Each row comes from the steps of one path. Every step used is in the known rows, and no mark comes twice. Write the path behind each row, first mark first.
In the rows, 128 means zero.
Known rows
vuda > fola > zode > posik > ginep: [126 120 123  79 122 142 125 129 174 135 144 135 139 132 150 119 180  85
 117 130 119 131 134  98 154 102  96 128 112 161 125 109 110 102]
fola > ginep > posik: [151  99 127 123 140 155 137 125  98 119 150 157  91 168  96 148 173 103
 102 150 128 140 131 117 163 137  69 108 120 118 183 101 170 106]
zode > posik > ginep > vibol > vuda: [141 135 140  93 137 109 138 117 169 154 119 169  98 161  72 133 186  66
 131 129  90  82 155 150 150 112 105 121 143 106 114 137 115 107]
posik > ginep > vibol > fola: [171 114 144 113 155 138 144  99 151 130 129 151 136 124 108 121 150 118
 138 149 140  57 127  82 148 119 109 122 126 104 130 151 164 107]
ginep > fola: [124 112 103 112 127 132 141 122 103 120 111 139 158 142 102 149 170 110
 141 154 145 113 119 112 160  99 100 130 116  95 140 160 186 122]
vuda > posik > ginep: [122 129 138 106 149 128 125 133 124 128 144 149 156 129 108 116 151  86
 158 117 148 114 149 141 167 118 102 142 124 107 144  99  77 109]
saboz > vuda > fola > zode > ginep > vibol: [117 106 124 117 118 162 114 112 112 132  93 138 126 138 162 141 185 122
 128 154 132  90  89  83 132 132 112 132 118  68 122 155 107  78]
vibol > vuda > posik > ginep: [131 147 142 104 153 113 130 132 133 135 137 155 149 145  79 122 164  59
 173 111 130  82 161 161 170 131 108 140 130 114 133 110  85 107]
vibol > vuda > fola > ginep > saboz: [154 120 119 120 146 124 174 131 125 129 141 109  95 167 105 152 132  88
 144 166 126  88 109 168 160 132  76 156 137  97 147 136 180 137]
fola > zode > posik > ginep > vibol > saboz: [152 121 149  93 143 143 129 124 154 133 151 144 100 148 112 136 145 138
  95 126  81 100 141 143 140  91 130 135 144 165 163 126 154 119]
zode > ginep: [131 120 122 126 110 146 127 135 113 111 115 150 134 139 157 150 161 115
 135 136 124 121 115  62 136 105 113 137 130  81 157 124 120  98]
zode > posik > ginep: [127 123 133  90 127 123 131 128 172 139 140 165 132 131 126 122 162  90
 110 123 121 152 150 115 154  82 110 125 121 141 142  97 115 109]
ginep > vibol > fola > zode: [161 114 124  98 129 175 119 109 139 105 136 119 131 164 114 128 162 136
 113 168 103  65 120  36 142 130  80 127 126 128 133 169 180  94]
vibol > fola > zode > ginep: [151 120 116 122 118 178 114 127 125 100 121 128 145 143 169 146 169 127
 126 145 104  81 111   4 137 115 101 138 124 127 153 143 168  81]
vibol > posik > ginep > fola > zode > saboz: [124 120  95 108 135 130 146 134 167 137 146 120 139 136 134 114 127 118
 135 120 139  93 151  90 162  94 131 140 131 154 157 143 161 129]
ginep > saboz > vuda > fola > zode > posik: [130 133 124  80 100 147 108 119 153 123 111 134 113 184 125 134 142 100
  98 160 101 157 104  81 145 132  99 124 109 146 133 142 165  97]
fola > zode > vibol > saboz > ginep: [148 139 144  86 120 156 138 127 162 109 118 162 103 136 147 152 103 161
 121 137 119 101  95 115 137 104 137 119 121 126 166 129 153 113]
posik > ginep: [126 110 120 101 139 123 139 123 145 139 148 147 150 124 121 125 154  96
 135 135 149 119 149 143 158  91 115 135 119 115 154 115 107 123]
posik > ginep > saboz > zode: [102 137 151  83 151 120 139 100 150 144 160 101 142 131 118 132  92 113
 131 147 161 105 131 147 135 106 118 128 101 106 173 131 112 160]
vibol > vuda > fola > zode > posik: [145 146 125  73  94 147 115 131 161 109 117 132 116 186 114 134 180  75
 120 145  79 118 113  66 151 145  79 119 127 150 111 144 141  93]
ginep > vibol > posik: [141 123 146  84 139 138 133 131 145 125 139 146 119 165  92 109 151 138
 150 119 122  87 143  95 149 159 112 116 161 102 148 135  82 130]
fola > zode > vibol > posik > ginep > saboz: [126 115 118  87 160 130 156 121 182 158 174 120 119 150 117 117 132 139
 123 124 123 115 169 142 138  95 121 147 130 162 151 117 112 138]
saboz > vuda > fola > zode > vibol > ginep: [157 101 125  89 141 160 131 126 151  95 110 119 135 111 126 140 164 141
 134 153 113 124  70 137 147 133 134 103 115 105  90 147 121  79]
fola > zode: [129 116 107  89 111 166 112 126 128 100 144 112 134 176 119 136 157 123
 111 161 105 115 131  65 148 116  80 135 124 132 157 147 147 109]
fola > zode > saboz > vuda > posik > ginep: [112 136 126 113 144 127 108 125 133 138 127 150 150 142 111 118 116  82
 140 126 155 119 141 137 166 117 141 139 106 115 153 110 106  95]
vibol > vuda > posik > ginep > saboz > zode: [104 163 162  87 161 110 131 107 145 146 151 106 136 148  86 132 102  83
 156 129 144  80 140 158 144 135 113 132 113 105 160 128  97 151]
vuda > fola > zode > vibol > ginep > posik: [155  88 133  96 141 161 135 109 135 117 142 134 117 124 111 132 193 130
 122 137 109 127 111 120 145 156 102  91 109 147 123 126 120  93]
posik > ginep > fola > zode: [107  96  98 101 142 156 127 125 133 132 142 112 164 132 133 138 198 117
 122 147 126  99 144  98 155  83  90 143 109 154 139 148 167 112]
saboz > zode > posik > ginep > vibol: [109 123 157  80 136 136 125 110 172 150 136 147 113 121 127 121 161 109
 108 130 132 119 136 129 137  98 103 108 120  94 125 114  88 114]
zode > vibol > vuda > posik: [146 174 132  98 129 128 133 133 116 104 106 157 115 185  45 143 157  64
 171 131 104  87 123 142 157 151 103 118 137  63 102 133  98  86]
vuda > fola > ginep > saboz > zode: [121 138 148  94 145 140 148 117 127 119 147  83 121 142 127 148  95 107
 138 168 162  95  82 144 148 143  90 125 113  79 166 136 144 146]
vibol > vuda: [154 148 120 100 118 108 136 127 127 117 117 150 119 191  49 147 157  62
 152 148  99  80 137 129 156 138 105 124 140  94 136 160 140 121]
ginep > vibol: [133 108 130 101 122 137 135 114 124 123 121 148 109 153 104 132 161 125
 120 157 131 108 128 123 142 117  94 126 136  60 139 147 118 114]
vibol > posik > ginep: [130 119 134  89 154 123 139 135 165 144 160 147 153 134 111 105 154 111
 157 104 146 100 164 126 162 128 131 131 143 146 159 108  77 135]
ginep > saboz > vuda: [133 124 120 114 127 113 118 106 113 139 104 157 122 187  80 152  88 114
 107 175 147 153 120 156 144 115 146 133 104  84 172 156 172 123]
vibol > posik > ginep > fola: [118 110 118 107 161 123 149 133 142 149 135 144 174 118 110 125 183 109
 161 113 152  88 152 127 167 107 122 132 126 139 140 133 134 132]
ginep > fola > zode > saboz: [123 118  83 117 109 137 144 126 141 120 130 117 131 150 129 134 118 114
 120 151 133 112 130  80 157  84 117 137 119 121 155 161 198 121]
ginep > saboz: [136 115 122 104 128 119 146 116 126 132 148 126 111 172  99 141 105 127
 119 160 129 140 144 133 141 100  99 153 127 111 177 140 163 149]

Which path is each row?
[131 144 128  98 101 123 143 123 183 125 107 144 112 133 158 125  96  97
 159 139 150  74 103  85 156 136 120 132 116 112 150 143 142 118]
vibol > vuda > fola > zode > saboz > ginep
[106 108 109  96 124 166 120 124 139 118 116 128 151 138 153 143 172 138
 127 151 131 106 120  68 153 109  80 136 104 135 151 150 177 108]
saboz > ginep > fola > zode
[121 138 133 119 145 111 117 124 129 141 121 167 149 132 103 118 108  79
 150 122 169 123 137 157 170 116 151 134 109  94 151 108 101 100]
zode > saboz > vuda > posik > ginep
[134 120 139 112 111 124 133 104 150 144 128 187  96 144 132 125 107 118
 120 128 160 140 140  96 152 131 119 105 102 123 192 108 147 126]
zode > saboz > ginep > posik
[129 151 144 109 126 131  90 128  82 105  93 164 145 182  71 138 116  86
 150 147 148 133 108 132 167 165 126 122 114  60 147 132 114  89]
saboz > vuda > posik
[131 121 136 113 137 130 144 128 126 125 103 160 146 120 132 159 132 137
 147 136 146  95 103 123 158 105 127 131 116 119 172 145 199 133]
vibol > saboz > ginep > fola
[122 147 145 128 136 131 101 125  86 124  97 161 131 175  99 144 106 102
 147 138 141 137 114 124 152 147 129 145 113  70 161 124 124  89]
zode > ginep > saboz > vuda > posik
[151 137 163  98 122 134 131 128 143 109 119 167 115 134 137 151  85 147
 139 132 133 104 105 119 150 123 137 130 126 124 199 124 155 133]
vibol > saboz > ginep
[136 121 150 100 139 147 128 136 143 126 128 150 117 151 126 118 166 140
 153 105 119  82 138  73 139 151 120 125 163  98 149 126  71 113]
zode > ginep > vibol > posik
[ 99 126 126 118 133 147 133 123 104 122 101 127 166 112 148 163 169 111
 149 140 151  93  99  78 140 103 115 119 103  80 144 150 156 112]
saboz > zode > ginep > fola
[114 123  98 120 130 131 137 130 142 131 136 120 141 131 130 121 125 101
 133 128 144  99 143  99 165  89 117 149 118 131 148 136 165 114]
vuda > posik > ginep > fola > zode > saboz
[131 122 119 114 130 105 141 104 118 149 106 138 154 141 116 134 115  81
 152 165 181 113  94 176 154 138 144 137  95  90 139 154 131 125]
posik > ginep > saboz > vuda > fola
[140 116 118 123 144 128 129 120 109 132 112 149 103 180  94 163  96 116
 104 180 147 150 103 170 156 113 130 136 112  77 174 138 196 112]
fola > ginep > saboz > vuda
[118 106  94  98 126 163 122 125 114 109 131 106 152 160 121 145 185 121
 116 160 115 105 128  78 153 104  81 136 114 137 137 163 181 111]
ginep > fola > zode
[125 106 121 108 147 109 156 114 153 155 164 130 128 139 115 129 117 119
 122 143 142 129 166 162 144  77 112 159 119 133 171 118 139 153]
posik > ginep > saboz
[155 121 108 132 129 136 152 138 109 106 103 138 111 141 129 153 115  80
 141 172 171 110  54 151 179 144 118 124 120  54 144 135 181  96]
zode > saboz > vuda > fola > ginep
[122 113 124  91 136 128 136 115 178 156 164 129 109 152 133 127 132 122
  91 140 106 153 168 124 140  74  94 155 120 172 159 110 146 136]
fola > zode > posik > ginep > saboz
[113 102 104 116 149 123 148 122 123 145 124 143 169 109 117 141 185 100
 146 138 155 107 140 145 163  78 112 137 107 115 136 141 160 123]
posik > ginep > fola
[150 149 123 106 139 146 170 138 129 101 116 115 110 143 107 162 161  65
 162 165 139  58  54 158 164 155  86 106 130  49 105 139 144  97]
saboz > zode > vibol > vuda > fola > ginep
[133 126 162  81 138 140 129 127 170 129 128 162 113 144 122 107 140 152
 158 111 139  87 136  91 150 165 112 116 152 101 151 124  72 129]
saboz > ginep > vibol > posik
[157 157 109  96 118 118 158 122 144 115 107 159 103 181  53 153 164  70
 145 150  93  85 121 153 145 114 118 105 136  68 100 158 131 100]
zode > vibol > vuda
[139 129  94 107  95 132 145 126 143 110 135 108 130 151 140 119 102  99
 137 153 144  96 106  84 156 123 117 137 122 115 143 159 156 122]
vuda > fola > zode > saboz
[118 110 116 117 123 150 133 122 130 131 148 112 118 157 158 148 137 141
 108 149 106 128 144  73 126  91  96 164 125 131 175 131 155 125]
fola > zode > ginep > saboz
[117 103 135  85 133 149 122 117 176 147 139 150 105 138 137 120 188 118
  93 136 106 125 151 108 140  89  87 126 128 125 120 115 106  96]
fola > zode > posik > ginep > vibol
[149 126 110 103 147 150 151 129 134 121 140 136 127 138 105 158 149 138
 109 135  95  89 118 163 140  73 149 125 126 152 144 145 184 114]
posik > ginep > fola > zode > vibol > saboz
[128 104 122 122 117 167 107 117 105 130 140 153 115 166 138 141 192 120
 101 130 105 131 146  48 135 130  95 118 109 150 180 115 132  96]
fola > zode > ginep > posik
[142 143 144 106 119 105 146 115 168 141 102 172  85 154  92 136 129  87
 152 137 122  65 132 133 148 129 117 126 142  68 131 151 130 119]
zode > saboz > ginep > vibol > vuda
[119 114  85  95 135 160 153 122 151 126 127 131 136 128 124 147 196 126
 113 151 119 111 118 126 140  62 111 113 104 108  96 145 149  89]
posik > ginep > fola > zode > vibol
[120 107 136  85 129 147 129 113 170 147 133 141 119 124 146 115 195 108
 115 139 122 107 130 117 145 109  88 129 123 119 107 124  97  97]
vuda > fola > zode > posik > ginep > vibol
[162 119 121 120 138 143 164 121 111 128 130 159  86 166  83 152 195  73
 130 151 124  99 103 150 162 161  83  96 118 102 131 117 156  93]
zode > vibol > vuda > fola > ginep > posik
[129 118 141  95 138 163 120 138 150 124 136 134 120 159 137 115 178 149
 142 108 108  80 142  50 137 153 110 127 162 121 149 129  77 110]
fola > zode > ginep > vibol > posik
[118 133 138 108 152 122 110 124 116 137 119 166 160 139  97 122 135  81
 153 126 162 123 137 160 168 126 137 134 108  95 146 107  91  97]
saboz > vuda > posik > ginep
[129 107 128  82 123 165 110 137 163 107 124 129 124 145 134 140 187 127
  99 135  75 158 121  61 153 103  78 118 126 171 123 129 178  92]
vibol > ginep > fola > zode > posik
[155 115 150 109 149 126 144 120 130 135 149 149 113 136  97 139 129 134
 120 127 109  82 140 175 144  98 144 139 144 129 175 133 143 137]
posik > ginep > vibol > saboz
[106 129 125  90 166 131 157 121 154 148 130 134 168 105 108 132 176 115
 160 114 161  81 128 142 155 102 136 103 114 113 119 137 119 125]
saboz > zode > vibol > posik > ginep > fola
[131 139 130 106 159 106 158 118 154 154 149 143 114 150  80 133 131  92
 145 126 122 106 162 186 147  98 116 152 124 111 134 115 114 127]
zode > vibol > vuda > posik > ginep > saboz
[151 127 162 110 162 129 133 127 116 127 143 147 117 139  89 134 132 129
 134 117 111  76 138 174 152 118 138 143 147 122 167 122 128 126]
vuda > posik > ginep > vibol > saboz
[141 141  96 109  99 120 148 126 150 114 127 112 120 165 115 125 115  76
 148 149 130  75 113  93 158 131 119 135 129 115 135 167 156 120]
vibol > vuda > fola > zode > saboz
[125 121  83  93 119 169 150 123 135 110 115 128 127 150 117 155 186 131
 111 165 113 117 106 108 139  76 102 110 107  95 100 159 160  85]
ginep > fola > zode > vibol
[134 130 113 114 106 156 125 135 123 112 110 119 144 148 161 146 193  86
 153 139 105  68 103  56 140 137 100 143 123 115 129 150 122  87]
vibol > vuda > fola > zode > ginep
[123 115 106  99 127 140 121 111 131 136 127 111 155 156 133 129 145 101
 128 166 146 104 108 130 149 133 116 144  98 136 140 158 140 115]
posik > ginep > saboz > vuda > fola > zode
